Each row was made from one path, in order. Every step used is in the known rows, and no mark comes twice. Write each row's path.
In the rows, zero is written as 128.
Known rows
fene vidi dife gota: [213 142 111 170 128 106 151 121 120 144  90 106 135 119 135  96  94 135
 138 169 147 168 143 160 132 149 110 125 170 114  83  96]
gota dife vidi: [136 140 102 140 133 126 134 129  97 146 106  84 123 123 121 112 109 122
 130 177 157 158 134 128 122 129 136 134 116  98 141 127]
dife vidi fene bufi: [169 128 117 158 122 121 184 116 112 144  84 112 129 129 109 123 123  96
 135 172 181 152 146 189  56 132 139 179  82 112 159 126]
vuzez rina kome kizelor: [ 80 135  78  96  89 126 129 142 110  99 153 100 113 150 140  82 108 149
  90 151 144 132  97 116 170 125 118 131 154 164 138 160]
selis pezig kizelor kome: [157 121 109 111 131  80 121  96  75 152 115  98 158 129 126 105 121 136
 146 162  94 147  65 179 104  87  66 110 151 114 172  93]
kizelor kome rina vuzez bufi fene vidi: [119  37  78 146 108 116 120 108 126 135 120 149 129 143 129  95 120 169
 120 188 123 194 101 155 187 112 106 169 137 138 193 131]
fedu vuzez rina kome kizelor: [ 72 102  63  81  83 145 123 169 100  97 141 111 104 148 132  85 119 156
  83 149 158 115 109 101 163 120 131 111 147 168 142 159]
kome kizelor dife vidi fene bufi fizene: [159 158 121 144 118 111 193 116 113 124  97  80 105 130 141  80  81 146
 140 191 168 132 176 214  74 151 122 152  92  81 165 136]
vidi dife: [155 136 112 135 135 115 143 130 104 148 118 109 128 115 132 116 112 125
 149 147 131 153 114 143 111 122 126 138 129 105 107 121]
kabin bufi fizene: [141  95 138 130 120  71 155 151  97 130 127 129 117 140 128 151  91 153
 141 163 180 140 122 174 109 125 122 150 111 112 160 135]
kabin bufi vuzez rina kome: [ 97  72 101  95  83 103 180 200  95  92 150 121 128 182 134 142 115 195
 116 161 187 162 107 142 119 151 108 159 118 171 146 199]
fizene bufi vuzez rina kome: [ 77  69 110  96  86 135 172 157  86  94 138  93 104 163 114 127 110 172
 155 162 162 151 104 138 120 142 111 158 104 183 154 191]
kome rina: [106 129  94 134 115 127 116 144 113 148 127 112 100 124 143 134 117 119
 119 140 127 149 109 125 129 115 102 142 125 135 181 109]
pezig kizelor dife gota: [158 154 127 114 117  81 147 146  87 125 103  90 110 121 154 103 128 154
 131 164 105 153 126 168 120 104  73  84 164  89 112 117]
fedu vuzez bufi fene vidi dife gota: [233  53 100 142 127 106 132 126 100 139  78 158 126 116 108  78 113 168
 134 197 174 171 144 160 153 131 126 143 143 137  99 120]
kizelor kome rina vuzez bufi: [ 70  63  81 129 113 120 122 125 114 150 129 136  98 139 145 125 122 148
 110 143 101 155 100 148 175  97 112 156 113 128 192 147]
fizene bufi: [115 106 126 129 124 116 140 107  90 137 117 107  99 119 100 138 125 116
 164 148 133 140 101 150  99 109 122 140 116 142 154 134]
kabin bufi: [139 106 118 127 124  82 149 150 101 139 125 135 122 138 121 152 129 140
 120 151 155 152 103 156  97 116 119 142 127 129 147 139]
fedu vuzez bufi fizene: [150  47 125 110 125 101 137 146  89 130 104 157  86 135 113 132 110 153
 128 161 178 117 128 148 144  98 141 149  87 107 168 138]
fizene bufi vuzez rina kome kizelor dife: [ 65 108  91  84  83 139 169 154  88  79 150  65  89 159 142  89 106 203
 139 170 125 143 114 145 133 154  87 120 129 172 148 209]
dife vidi fene: [154 127 113 167 119 115 178 124 111 138  97 104 124 125 113 121 121  99
 120 165 164 169 120 152  86 145 127 158 104 106 148 128]
bufi vuzez rina kome kizelor: [ 71 116  80  95  78 135 159 160 102  76 149  92 116 173 141  82  98 183
 112 154 156 151  98 120 155 151  94 149 142 172 151 185]
kome rina vuzez bufi fene vidi: [136  51  95 137  94 123 116 124 126 120 109 145 111 137 122 102 152 159
 108 186 153 190  96 151 197 118 115 174 139 147 181 138]
bufi fene: [130 100 113 126 122 112 136 123  94 114 130 135 129 124 114 113 130 141
 148 168 152 174 103 134 120 106 116 151 129 124 146 132]
vuzez bufi fene vidi dife gota: [245  84 117 156 137  87 146 100 111 140  85 150 134 113 120  75 103 160
 141 195 156 186 133 174 166 136 115 161 157 133  97 121]
gota dife vidi fene bufi: [176 147 106 150 126 126 170 114 101 153  76  99 131 130 102 115 113 108
 140 188 190 140 146 169  53 141 161 177  68 113 151 132]
pezig selis: [139 131 114 132 102  93 121 107 106 124 121 126 120 125 110 129 134 126
 136 152 137 150  87 120  92  96  89 139 114 105 170 106]
vuzez rina: [103 114 100 118 114 116 149 136  98 119 132 118 100 144 129 124 118 136
 113 147 142 154 111 131 111 135 130 135 132 139 137 131]
selis pezig kizelor dife gota: [188 156 126 104 108  82 129 131  75 133 104  73 117 119 151  93 141 162
 135 169 102 147 106 193 124  98  52  73 157  98 124 109]
kizelor kome rina vuzez: [ 39  95  75 130 106 140 121 142 114 138 142 101 109 142 152 120 114 142
 125 140 103 163 107 133 148 105 106 136 126 121 180 127]
kome rina vuzez bufi: [ 87  78 100 116  92 124 111 140 117 134 121 127  82 135 139 132 149 137
  97 141 130 153  95 144 188 104 121 158 108 133 177 153]
selis pezig: [158 125 113 121 116 109 124 113  92 141 124 108 129 125 118 124 142 127
 132 152 133 141  82 156 118  98  98 125 124 124 160 116]
kizelor dife: [136 133 114 124 130 110 153 149 102 127 133 111 108 126 143 127 136 142
 133 153 111 151 125 136 110 109 108 108 123  83 134 133]
fizene bufi vuzez rina kome kizelor: [ 57  96  93  91  79 137 156 137  90  82 142  74  99 165 120  90  94 178
 137 162 153 141  96 140 138 155 100 150 133 200 159 199]
bufi vuzez rina kome: [ 89  89  98  98  80 135 172 182 101  86 145 108 122 174 134 118 114 178
 126 156 170 159 108 117 136 141 106 156 116 154 144 182]
bufi fene vidi: [174  99 110 153 120 107 140 111 115 118 112 142 145 130 105 100 129 140
 142 189 158 189 105 138 128 122 110 151 152 123 149 106]
gota dife vidi fene bufi kabin: [195 129 105 142 139 119 166 122 105 163  68  96 136 144 111 128 127 129
 146 222 215 134 152 181  31 162 156 188  63 127 154 149]

Which path is each row?
[115 133  84  98  71 133 206 162 106  84 128  92 113 175 143  82 112 191
 120 178 164 137 125 166  75 163 109 160  97 155 144 198]
vidi fene bufi vuzez rina kome kizelor dife
[141 143  95 126  86 141 205 159 118 102 110  72 136 156 141  74 110 165
 135 190 171 151 150 184  84 154  96 163  89 112 159 194]
rina kome kizelor dife vidi fene bufi vuzez
[174  70  95 146  96 123 121 127 125 136  95 121 112 121 143  75 117 174
 121 191 151 195 134 173 208 140 113 163 151 145 124 135]
kome rina vuzez bufi fene vidi dife gota
[ 88 106  88 102  90 116  95 123  88 146 125  73 139 137 152 101 135 148
 128 157  89 157  65 176 151  90  61 111 146 128 199 105]
selis pezig kizelor kome rina vuzez
[119  80 126 122 121 115 134 101  81 123 124 118 111 113  91 121 123 139
 175 177 145 164 100 155 104 111 120 154 119 152 158 146]
fizene bufi fene
[125  88 121 126 112  87 173 167  93 114 123 125 123 161 121 154 118 171
 144 159 170 172 101 157  87 144  92 162 114 140 154 168]
kabin bufi vuzez
[157  80 142 128 129  81 145 117 100 133 115 149  96 130 120 132  98 143
 135 158 160 133 119 166 150 105 128 168  97 100 166 137]
vuzez bufi fizene
[148 116 119 142 108 115 201 130 104 117  93 125 124 161 103 132 125 141
 165 167 188 156 115 180  31 146 121 197  71 133 162 150]
vidi fene bufi vuzez
[203  99 124 158 128 111 146  92  99 141  90 102 129 105 105  84  90 150
 186 200 155 180 139 180 122 149 115 143 156 153  97 116]
fizene bufi fene vidi dife gota
[201  92 122 150 136 118 140  87 102 141 100 110 143 106  95  95 105 137
 181 198 148 181 112 170 104 143 124 156 145 144 118 113]
fizene bufi fene vidi dife
[103 128  92 125 127  98 114 123  98 161 119 106 128 127 148 115  93 127
 131 151  91 149  90 151 116 101  70 128 158 125 195  88]
pezig kizelor kome rina
[156 106 115 120 133 110 148 133 107 144 100 131 127 148 117 145 144 142
 154 185 182 125 131 179  62 118 124 169 104 135 157 140]
fene bufi kabin
[103 147  93 106  95 123 119 135 114 111 144 104 130 135 136  87 114 133
 105 150 140 124  90 118 173  98 108 133 148 136 148 154]
rina kome kizelor
[126 121 108 124 136  80 137 110  89 141 115 114 145 130 130 112 105 127
 141 156  96 153  85 157 100  95  86 121 154 105 156  99]
pezig kizelor kome
[166 122 140 142 115 100 187 118 106 135  98 130 116 141 108 131  96 126
 158 170 195 118 138 193  51 127 148 188  64 109 164 123]
vidi fene bufi fizene
[ 95 107  94  99  93 127 146 164 106 110 149 118 115 147 134 117 121 145
 106 147 151 135 108 114 151 115 133 140 130 148 134 156]
vuzez rina kome
[186 108 117 153 131 114 186 127 115 154  73 110 135 143 113 138 136 120
 140 204 207 146 150 197  30 153 138 191  81 127 162 142]
dife vidi fene bufi kabin
[ 91  52  98 110  88 127 111 137 107 119 126 138  91 130 128 110 151 159
 112 165 143 177  94 146 194 102 117 173 111 144 183 165]
kome rina vuzez bufi fene
[213 149 124 128 107  89 163 124  81 144  87  58 142 113 135  95 148 128
 122 187 118 163  98 200  81 128  75 106 123  83 153 113]
selis pezig kizelor dife vidi fene
[167  62  94 137 103 127 114 125 128 136 104 128 125 122 133  87 133 163
 120 186 145 191 106 162 195 132 122 173 136 140 144 137]
kome rina vuzez bufi fene vidi dife
[ 89  96 101 121 105 121 176 155  92  95 130 109 105 166 127 126 114 168
 134 153 156 179 113 132 101 160 102 154 118 146 144 155]
bufi vuzez rina
[108 119  83 121  73 145 204 146 114  92 109  81 129 173 125  74  95 161
 113 182 199 155 139 176  93 176 113 190  97 169 165 190]
dife vidi fene bufi vuzez rina kome kizelor
[126 103 105 131  97 122 211 135  96 106 104 123 107 176 110 131 117 156
 140 168 192 164 125 175  25 170 128 194  75 158 152 158]
vidi fene bufi vuzez rina
[112 116  62 104  85 150 170 181 103  99 126  79 104 139 146  67 118 156
  71 179 157 136 145 125 125 158 132 106 117 130 131 174]
fedu vuzez rina kome kizelor dife vidi fene
[109  63 139 116 106 101 147 131 104 110 116 133  91 140 126 127 124 157
 128 157 164 142 114 170 184 101 138 162  92  95 153 165]
rina vuzez bufi fizene
[238  79 113 147 140  94 141  98 112 143  95 157 146 112 110  90 116 153
 140 191 150 185 107 163 147 130 126 171 141 126 119 127]
vuzez bufi fene vidi dife
[103  76 107 114 105  95 184 173  84 103 130 123 108 175 129 149 115 186
 124 159 175 180 109 156  78 171 103 159 125 163 146 165]
kabin bufi vuzez rina
[ 92 119  83  93  86 151 189 173 110  86 132  63 116 168 157  64 105 197
 116 182 158 159 169 179 120 153  91 138 119 135 153 193]
fene bufi vuzez rina kome kizelor dife vidi
[ 85 120  62  77  80 143 137 188  95  94 141  89  82 145 164  63 112 189
  83 159 137 122 153 118 166 125 107  72 153 146 107 169]
fedu vuzez rina kome kizelor dife gota
[ 84  43  81 118 125 112 118 137 115 156 120 130 103 156 150 138 136 172
 117 175 127 152 104 156 154 116 109 169 113 146 197 163]
kizelor kome rina vuzez bufi kabin
